Each row comes from the steps of one path. Every step used is in the known rows, and no mark comes twice. Write the path behind each row, first mark first.
In the rows, 128 means zero.
Known rows
J S M Y C F: [142  61  97  81 141 219 138 110 164 129 113 128  99 151 128 108 141 108
  96 108 153 164 120  98 103 126 130  41  66 163  76  87 128 143  85 122
 167 118 159]
F E Z K X: [165  97  58 163 124 104 159 184 153 149 136 115 133 129 132 122 124 112
 117 115 130 134 114 133 128 120 150 213 114 150 202 109 126 122 151 120
 126  87 136]
J S M Y C: [127  73  97 107 135 186 131 119 154 157 105 136 110 149 130 107 137 110
  93 115 143 151 124  77 114 113 126  17  70 159  98  79 124 118  94 120
 148 124 135]
F V: [113 123  85 126 108 114 140 120 149 161 112 156  95 134 133 107 144 114
 114 139 117 131 137 106 116 117 117 118 117 133 149 112 112 106 115 119
 148 113 121]
Y M S: [101 107  66  95 115 212 150 117 153 178 109 126 134 154 132 106 149 136
 109 121 112 164  90 149 100  93 132  94 114 176 160 122 122 114 102 116
 121 124 105]
V F C H: [107  77  94 124 118 181 117 129 151 151 127 120 108 148 137  78 168  71
 115 125 145 147 103 122  86 119 137 213  78 137 156 119 102 115 108 117
 110 122 113]
H C Y M S: [104  52  63 108 135 192 138 123 154 154 102 134 131 153 125 116 169 103
 132 115 137 207  91 134 119  76 128 119 111 190  97 119  85 112  89 117
 107 107 125]
V F E Z: [139  67  97 124 117 145 144 137 153 151 132 118 124 132 125 115 142 126
 105 155 136 136 112 148  98 107 151 146 104 161 157 137 125 139 114 120
 106 120 147]
V U J: [132 186  55  85 115 135 143 154 142 153 132 151 110 142 133 105 180 122
 118 129 128  77 122 125 104 106 114 130 117 105 128 125  84 107 134 118
  87 142  94]
J U: [128 167  97 110 117 164 139 144 127 144 122 144 118 154 138 114 136 104
 104 129 127 116 130 136 115  89 124 131 117 124 165 108  98 106 106 120
 111 125 103]
C Y J U V F E: [149  84  81 129 126 182 148 117 126 130 117 139 109 138 126 103 150 107
 112 172 144  89 117 135 118  92 117 158 145 136 144 146  83 139  96 124
 151 112 170]
V F E: [134  68  90 122 112 162 138 104 142 151 128 132 125 141 128 113 152 135
 116 159 125 130 101 133  98 134 136 123 115 151 159 141 128 123 116 121
 123 122 151]
C Y J U: [124 167  59 125 130 141 135 136 121 140 113 131 108 159 134 102 164  92
  94 111 142 115 120 143 140  87 121 148 127 103 113 116  72 126  93 126
 123 120 137]
F C: [100 128  86 142 109 112 121 148 145 161 122 128 107 152 129 100 150 101
 109 129 128 147 118 110 107 123 121 139  97 139 125  97 104  96 109 113
 112 131 107]
V F C Y J: [ 91  93  67 133 132 115 117 142 142 151 118 116 102 157 127  76 194  80
 106 112 151 136 104 125 116 128 125 162  97 134  90 120  89 134  95 119
 142 134 159]
S M Y: [109  81  92  88 125 123 123 120 157 155  99 130 115 142 120 110 151  99
 100 131 134 149 127 107 103 119 137  74 101 139  80 110 113 120  99 133
 115 139 138]
U J Y C: [123 110  80 114 109  64 131 141 141 131 126 138  99 147 127 100 141  93
 131 107 146  99 119  85 113 123 116  80  97 132  58  95  99 107 109 117
 143 145 111]
H C F E Z: [161  52  74 128 126 143 145 145 158 121 134 117 116 134 121 133 144 129
 130 145 142 155 103 142 109 101 146 160  96 177  66 111  97 131 108 118
  95 108 135]
U V F E Z K S: [162  51 100 105 116 145 158 170 153 109 137 148 143 108 122  99 136  92
 121 189 131 101 107 134  69  84 117 195 108 196 223 119 137 134 138 127
 138  87 149]
S M Y C F E Z: [152  36  70 131 120 143 146 123 180 149 125 107 107 138 115 122 125 101
 106 149 167 182 115 122  98 126 161  61  81 166  71  93 124 166  89 125
 106 116 150]
M Y C F V: [124  69  53 130 117 139 141 108 168 147 120 154  72 140 129 101 146  69
 126 144 144 166 140  99 109 150 121 102  83 149  88 110 124 138 114 120
 180 108 125]
V U J S M Y: [149 133  64  60 144 207 139 147 159 161 107 146 109 138 121 107 173 132
  99 118 139  74 131 101  93  96 123  53  92 122 103  99  88 125 115 123
 109 147 129]
J U V F E Z K: [169  96 118 130 122 177 160 172 143 110 132 142 125 113 134 106 120  77
 125 184 140  84 133 134  83  89 123 191 126 151 245 134 113 135 128 122
 122  85 125]
J Y M: [104  95  88  97 125 117 133 118 153 157 109 112 123 154 126 109 129 121
 113 106 133 145 118 138 128 136 160  98 124 153 116 126 110 124  79 126
 100 119 110]
F V U J: [129 182  49 108 110 129 150 147 155 175 125 173  89 128 130 104 171 114
 127 141 119  66 141 110 104 107 114 122 121 107 146 118  84 111 132 115
 113 131  92]
E Z K X: [141 133  80 126 134  98 152 203 152 134 133 121 130 132 139 107 137  84
 111  87 130 138 127 133 128 109 140 236 102 150 180 110 123 117 147 120
 140  92 126]
K S: [123 118  80  86 111 139 136 141 138 144 126 154 137 146 127 107 151 119
  98 138 115 137 101 137 102  78 119 132 101 164 138  95 121 105 118 126
 128 125 127]
C F V U: [138 145  62  98 118 185 158 128 168 154 135 154  84 136 136 109 168 111
 123 134 125 125 141 132 113 133 127 127 110 113 162 120 107 139 117 120
 112  97 129]
K Z E: [107  86  71 101 112  89 146 150 145 151 136 153 116 130 125 114 154 111
 102 154 124 127 109 157 107 104 139 125 115 118 121 109 110 118 136 126
  96 146 144]
H C F E: [156  51  70 128 119 161 141 112 150 120 131 133 118 144 126 132 154 137
 136 148 132 152  94 129 109 128 128 129 106 165  71 120  99 116 108 118
 117 112 139]
K S M: [120 103 109  72 117 152 135 130 152 156 116 149 149 144 122 109 150 126
  89 131 123 135  99 134  91  79 134  80  98 169 113  78 117 117  93 129
 115 130 147]
E Z: [119 133  98 109 118  96 138 160 146 138 125 120 119 137 130 109 141 108
  98 125 133 149 125 138 115  84 136 154 103 144 124 115 113 116 115 122
 102 119 119]
F V U J S M: [147 163  81  85 131 203 153 142 164 181 111 168  99 126 129 109 160 155
 101 119 125  48 138  92  95  92 119  44 107 120 153  90  84 120 104 114
 128 128 129]
K Z: [107  93  86  91 116  79 136 158 135 134 133 139 107 136 124 109 148  94
 103 130 117 130 126 150 106  99 152 130 109 130 120 113 112 110 126 124
 130 134 136]
E Z K S M: [133 110 101  86 125 114 144 183 160 131 124 132 153 126 126 100 146  89
  95 120 133 125 102 136  81  75 133 129  87 163 175  78 121 133 110 132
  94 103 138]
J Y: [116  92 101 102 119  92 128 137 140 131 118 121 106 147 129 114 142 107
 117 104 127 127 129 106 129 122 134 107 111 133 113 108 114 110 102 126
 113 123 139]
H C Y J: [112  96  52 127 137  84 123 134 131 129 113 134 112 153 128 106 189  99
 120 107 141 143 100 118 146  98 110 145 109 137  20 118  66 106 101 125
 126 122 137]

Which path is each row?
[120 113  73 135 104 148 134 108 140 138 130 129 107 147 146  94 146  83
 115 121 145 165 100 106 119 112 117 153  82 121 133 111 105 101 114 119
 118 106  89] -> Y C H
[146 130  62  83 120 140 148 153 158 124 149 133  86 149 132 102 166  88
 139 101 155  92 126 112 113 142 126  86  91 117  75 102  94 140 111 116
 103 130 117] -> V U J Y C F
[129 110 126  82 133 195 136 123 144 145 106 128 127 142 133 115 141 154
  85 104 125 127 116 110 110  90 128  54  99 145 132  90 114 109  88 120
 134 123 154] -> J S M
[130  80  93 104 157 165 128 126 141 137  98 124 121 150 128 110 178 137
  98  87 144 128  98  99 141  77 118  79  94 145  22  85  67 115  73 124
 137 122 172] -> H C Y J S M
[128 169  89 114 119 148 149 141 122 138 119 146 108 144 136  99 140 116
  99 150 120  63 127 126 128  82 101 148 136 122 121 113  83 103 108 123
 153 130  99] -> Y J U V
[ 97  95 106 117 119 144 119 142 150 156 127 130 111 151 131  88 168  91
 113 136 136 137 117 120  88 134 130 160  90 154 134 111 113 113 108 113
 129 133 126] -> V F C
[124  98 125 119 120 224 131 142 143 136 124 143 103 138 139  80 140  53
 120 165 148 108 131 113  83  80 122 252 100 135 182 119  83 113 104 114
 129 113  99] -> J U V F C H
[128 140  69 105 133 167 141 130 126 148 117 125 113 153 139 101 164 163
  82  99 114  85 100 123 133 104 110 106  99 134 111  98 108 106 109 118
 162 128 136] -> Y J S
[131 108  41 102 143 158 132 129 134 151 106 123 101 153 131 100 162 137
  87 106 121  94 114 110 129 114 111 104  90 144  93 108 112 114 117 126
 165 132 131] -> M Y J S
[148 127  58  84 139 196 145 139 172 182 101 170  87 126 121 107 164 127
 105 130 132  59 150  85  93  97 121  51  96 125 128  96  85 128 114 120
 130 136 126] -> F V U J S M Y
[131  85  91  87 128 152 133 134 149 108 127 139 112 148 130 116 172 112
 132 121 135 157 109 131 109 119 120 157  96 160  40 113  94 111 106 120
 133 117 128] -> H C F
[159  46  82 142 113 117 152 140 164 124 144  98  96 141 124 124 114 109
 121 124 159 160 116 118 125 127 154  92  90 161  98  96 125 154  90 119
 107 104 152] -> J Y C F E Z
[129  93  69 116 109  98 130 130 140 123 127 126  93 143 134  90 144  75
 134  97 157 101 108  86 108 110 119 135  85 113  83 101  87 107 108 119
 124 128  99] -> U J Y C H
[102  88  58 102 124 198 144 118 151 162 101 124 127 153 125 106 157 111
 113 110 136 205  99 150 112  83 132  99 123 167 158 130 110 124  89 120
 117 107 142] -> C Y M S
[115 115 137 115 120 188 133 159 141 143 124 153 106 143 132  90 140  74
 116 171 136 100 146 113  87  93 117 184 112 152 160 112  96 110 105 112
 147 128 110] -> J U V F C
[138  61  82 108 133 216 129 102 157 150 105 124 105 145 137  97 138  94
  94 108 154 157 110  77 109  99 129  77  59 139 118  84 112 119  94 125
 128 109 124] -> J S M Y C H
[105  96  56 100 130 106 126 119 152 166 100 117 112 149 122  98 170 112
  89 117 131 110 107 118 115 132 129  74 102 131  39 108 101 128  96 136
 126 151 133] -> S M Y J
[ 83  47  75 114 129 221 131 128 165 176 109 118 119 161 123  86 173  79
 119 119 146 202  96 145  87 102 143 139  99 188 160 125 108 139  82 111
 122 116 144] -> V F C Y M S
[113  84  58  80 118 162 145 137 154 164 106 123 121 149 120 105 146 131
 126  95 124 101  98 133  92  96 132  83 118 167 111 112 102 119  96 116
 127 147 114] -> U J Y M S
[105  82  84 119 120 113 126 117 159 164 110 134 112 149 126 105 144  83
 108 137 149 169 121  87 110 132 131  37  81 146  66  98 118 120  98 126
 127 134 120] -> S M Y C
[124 110  85  89 117  71 128 147 138 122 116 134 104 141 122 106 151 111
 124 103 134  77 125 105 106 111 121 109 115 123  75 115  93 106 110 123
 130 150 130] -> U J Y
[126 131  97  90 137 180 141 121 139 159 107 115 123 150 134 103 157 168
  72  91 118  86  97 118 125 103 120  49  98 136  90  86 104 117  84 122
 149 137 151] -> Y J S M
[152  94  57  86 134 134 145 158 172 132 132 163  73 132 124 115 178  99
 164 113 138  67 140  97 109 123 124 129 101 131  53  99  64 131 108 117
 109 123 121] -> H C F V U J Y
[109 128  56 120 126  92 130 126 129 131 111 120 106 151 129  97 177 109
  98 104 141 141 107 132 141 107 117 144 121 111  81 130  89 122  99 128
 129 122 156] -> C Y J
[171 101  42 122 110 148 156 137 159 136 151 128  90 145 126 121 153 116
 142 128 153  89 111 108 110 151 132  62 103 121  99 102  96 144 110 115
  92 126 132] -> V U J Y C F E
[ 86  80  56 133 121 187 134 137 161 179 105 117 117 161 122  97 156  92
 115 116 140 210 101 136 102  92 134 125 108 173 152 101  99 120  83 110
 105 114 126] -> F C Y M S
[119  66  78  71 126 148 127 130 158 157 105 148 136 143 113 108 153 102
  90 140 128 143 110 118  87  90 137  81  90 170  90  84 120 125 100 136
 117 136 145] -> K S M Y
[139  94  85  64 140 166 128 132 150 141  93 142 113 137 117 106 155 132
  96 113 137  84 126  99  83  95 120  62  92 143  74 100  98 115 104 122
 159 152 143] -> U J S M Y
[135 148  62 124 111 177 160 126 169 163 145 158  78 142 141 106 159  92
 129 141 139 142 136 113 126 143 121  93  92 126 149 102 113 137 115 114
 120  93 111] -> Y C F V U
[114  84 135  75 118 148 138 127 140 119 121 152 113 126 131  94 154 101
 115 164 126 120 132 112  96 110 112 168 120 158 128 152 119 108 118 122
 170 121 143] -> U V F
[162 157  55 101 124 227 164 140 164 151 138 172  75 137 139 101 162 122
 125 124 137  77 132 100 104 116 105  74  84 124 139  92 102 132 119 105
 168 108 118] -> Y C F V U J S
[136  92  82  95 134 160 130 125 151 152 104 147 107 144 123 100 146 111
  99 119 148 102 118  76  90 101 114  28  76 153  64  85 104 114 102 117
 173 149 128] -> U J S M Y C
[120 121  40  71 123 202 156 154 163 179 121 128 114 150 125 108 166 125
 129 101 124  89 105 135 102 100 135  72 118 148 149 111  91 129 105 116
  69 141  98] -> V U J Y M S
[125  75  56 105 121 140 133 120 155 123 127 136  91 153 129 102 153  70
 121 131 152 178 122 114 106 146 123 110  80 153  71 119 126 134 115 124
 158 118 130] -> M Y C F
[131  47  68  96 120 169 142 111 184 157 116 167 103 139 118  99 142  76
 108 148 141 158 122 101  84 113 134  51  71 182  76  67 125 154  91 129
 175 112 152] -> K S M Y C F V
[110  93  58 129 115 105 127 126 145 148 120 141 100 150 131 101 146  73
 116 140 139 170 124  92 121 134 115  94  83 146  94 110 123 108 124 122
 139 126 102] -> M Y C
[ 96  71 101 125 127 131 114 140 149 141 118 128 104 152 124  87 175  64
 117 125 157 179 123 118 102 120 133 170  96 144 127 130 101 127  98 116
 133 118 163] -> V F C Y
[128 149  60 109 113 101 142 162 148 149 141 142  94 146 134 105 161  86
 133 110 146  83 127  90 125 125 120  62  97 108  95  97  91 115 116 115
  85 139  96] -> V U J Y C
[129 109  83 102 114 149 146 115 158 135 119 147  88 135 131 108 151 110
 119 129 124 136 135 127 104 130 123 140 110 140 123 121 117 130 106 120
 172 106 144] -> C F V
[110 132 102 126 125 171 136 158 136 151 126 141 105 149 133  78 155  87
 104 161 132  61 123 120 104 107 111 182 110 145 121 104  84 119 101 113
 159 142 106] -> Y J U V F C
[121  92 104  76 142 186 137 129 148 149 101 143 109 139 125  89 158  83
  93 160 139  62 131 118  98 101 127 116 114 145  77 124  91 142  90 135
 162 146 137] -> S M Y J U V F
[103  97 117 115 135 196 132 136 151 149 107 141 118 148 124  86 137  58
 115 168 162 157 139 147  98  95 147 192 131 165 164 139  76 138  71 116
 130 107 113] -> J U V F C Y M
[106  75  73 114 139 122 126 113 150 142 102 135 131 152 124 112 160  96
 127 125 154 202 105 141 135 103 143 148 121 164  72 136  75 114  82 121
 102 104 107] -> H C Y M
[122 159  64 120 112 145 150 137 157 178 126 161  92 134 137 110 163 112
 118 141 114 118 144 107 128 120 124 113 115 114 179 116 104 115 123 119
  91 107 105] -> F V U
